Each row comes from the steps of one path. Every step used is in the known rows, and no mark comes twice. Write the path behind each row, first mark first.
Known rows
F, J: [ 0.28 -1.31 -0.12  1.08  0.58 -0.57  0.00 -0.55  0.92 -2.21 -0.12  1.55
 -2.22  1.65  2.65  0.48  1.41]
Q, W, Z, F: [-0.84  0.73 -0.17 -2.53 -1.14  0.40  0.52  1.06  1.90 -0.11 -1.68 -3.34
  4.33 -0.26 -1.37  1.02 -1.03]
D, W, J, F: [ 0.54 -1.28  0.82 -1.73 -0.01 -0.52  1.00  0.25  2.05 -0.65  2.15  0.23
  3.39  0.15 -1.77 -1.47  0.61]
Z, F, J, W, Q: [ 1.33  2.09  0.43  1.22 -0.04  0.75 -1.91 -1.42 -1.70  0.65  0.78  2.54
 -2.50  1.57 -0.47  0.74  0.98]
Q, F: [-1.47 -0.49  0.42  1.38 -1.37 -0.35  0.96  1.09  0.25 -1.46 -1.10 -0.50
  4.23  1.69  2.77 -0.94  0.45]
D, W, J, F, Z: [ 0.56 -2.83 -0.14 -1.06 -0.07 -1.14  0.10 -0.41  0.36  0.59  0.08  0.92
 -0.39 -0.39 -1.70 -0.95 -0.65]
J, W, Z: [-1.77 -1.28 -0.11 -0.47 -1.40  0.69 -0.08  0.13 -1.28  0.03 -1.44 -1.36
  1.08  0.27 -0.13  0.91  0.41]
W, Q: [ 0.12  0.51  1.58  1.73 -2.15  1.36 -0.14  0.48 -1.77  0.60 -0.37 -0.86
 -3.71 -0.27  1.71  0.15  1.21]
J, W: [-0.26  0.21  0.23  0.58  1.14 -0.39 -0.39 -0.08 -2.57  0.03 -0.57  0.66
  0.73  1.63  2.57  2.43  0.29]
J, F, Z, W: [ 1.29  0.82  0.27 -0.11  2.20 -0.62 -0.56 -0.58 -0.90  1.51 -1.96 -0.29
 -1.55 -1.28  0.41 -0.87 -0.84]
Q, F, Z, W, D: [-0.27  1.04 -1.22  0.35  0.55  0.68  0.45  0.81  0.88  0.01  1.77 -0.54
 -0.47 -1.63 -0.68 -0.49 -0.42]
Z, F, J, W, D: [ 0.19  1.69 -1.26 -1.13  0.83 -0.10 -0.30 -0.26  0.60 -1.23  3.78  1.94
  1.01  0.74 -0.47  1.93  0.24]
F, J, W, Z: [-1.40 -1.64 -0.70 -0.11 -0.67  0.50 -0.76 -0.85 -0.35 -0.88 -0.73  0.54
  0.16  1.07 -0.76  0.42  1.02]
Z, F, J, W: [ 1.22  1.28 -0.62 -0.17  2.11 -1.02 -1.15 -1.31 -0.55 -0.66  0.29  2.72
  0.91  2.94  1.04  1.98  0.19]
F, J, W: [ 0.15 -0.23 -0.46  1.06  2.09 -0.59 -1.21 -1.28 -1.40 -1.13  0.29  3.05
 -0.54  2.57  1.71  2.00  1.01]
W, J, F: [-0.62 -0.70  1.29 -0.87 -0.97 -1.09  1.62  0.03  1.70 -1.39  0.94  0.03
  2.93  0.09  0.07 -1.29 -0.05]
Q, W, J, F, Z: [-1.20 -2.27 -0.02 -0.68  0.10 -1.32  0.04 -0.56  0.47 -0.17 -0.98  0.69
  0.84 -0.80 -1.44  0.06 -1.55]

Write each row's path
[ 0.38  0.92 -1.02 -0.10  0.93  0.64  0.46  0.71  0.45  0.44  1.77 -1.04
 -2.99 -2.16 -0.26  0.51 -0.40] -> F, Z, W, D
[ 1.45  1.36  0.64  2.22  0.09  1.54 -1.15 -0.38 -1.85  2.25 -1.26 -0.49
 -6.42 -1.34 -0.17 -0.57  0.36] -> F, Z, W, Q
[ 0.24  1.37 -0.44 -1.12  0.94  0.08  0.26  0.33  0.29  0.52  2.13 -0.43
 -1.04 -2.59 -0.95 -0.36 -0.55] -> J, F, Z, W, D
[-0.22  2.04  0.74  2.64 -0.94  1.52 -0.33  0.46 -0.23  0.44 -0.55 -0.11
  1.27  0.46  0.24 -2.31  0.98] -> Z, W, Q, F
[ 0.63  0.50 -0.64  1.60  1.67  0.03 -0.30  0.00 -0.18  0.92 -2.33 -0.35
 -0.84 -0.05  0.67 -1.07 -0.68] -> Q, F, Z, W
[ 0.21 -1.90 -0.37  1.48 -1.39  0.62 -1.13  0.20 -1.58  1.31 -1.03  0.89
 -1.34  0.23 -0.69 -1.38  0.26] -> D, W, Q, F, Z
[ 0.13  0.63  0.19 -2.20 -2.44 -0.05  1.14  0.91  1.39  0.11 -1.76 -3.34
  2.40  0.24  0.09 -0.09 -0.64] -> W, Z, F
[ 0.22  0.84  0.97 -0.50  0.83 -0.61  1.19 -0.28  2.20 -0.67  0.95 -0.22
  2.37 -0.40 -1.02 -1.71 -0.16] -> Z, W, J, F
[-0.95  0.88 -0.48 -0.60  0.06  0.31  0.40  0.71 -1.00 -0.59  3.18  0.30
  0.67 -0.24  0.77  2.32  0.37] -> J, W, D
[ 1.30  0.04 -0.35 -3.02 -1.37  0.55  0.59  1.16  1.76  0.76 -0.41 -3.12
  2.80  0.24 -1.64 -0.19  0.10] -> D, W, Z, F
[-0.45 -2.34  0.28 -0.31 -0.88 -1.61  0.58 -0.60  0.04 -0.01 -1.02  0.72
 -0.80 -0.41 -0.31 -0.72 -1.29] -> W, J, F, Z
[-0.27 -1.77  0.73 -0.83 -0.54 -1.73 -0.24 -0.43 -2.09  0.74 -2.20  0.53
 -0.56 -0.84  1.50 -0.26 -1.06] -> J, F, Z
[ 0.18 -0.72 -1.06  2.05  0.85  0.26  1.24 -0.08  3.07 -0.54 -0.18 -0.28
 -1.17  0.64 -1.52 -1.49 -0.72] -> Q, F, Z, W, J
[-2.11  0.22 -0.43 -0.93  0.34  0.94  0.76  1.66  1.21 -1.51  2.69 -1.37
  2.24 -1.70 -0.16  2.48  0.02] -> Q, W, D
[ 1.33  1.78  1.12  1.28  0.09  0.96 -1.43 -0.83 -2.05  2.44 -1.02  0.18
 -4.42 -1.80 -0.84 -1.38  0.16] -> J, F, Z, W, Q
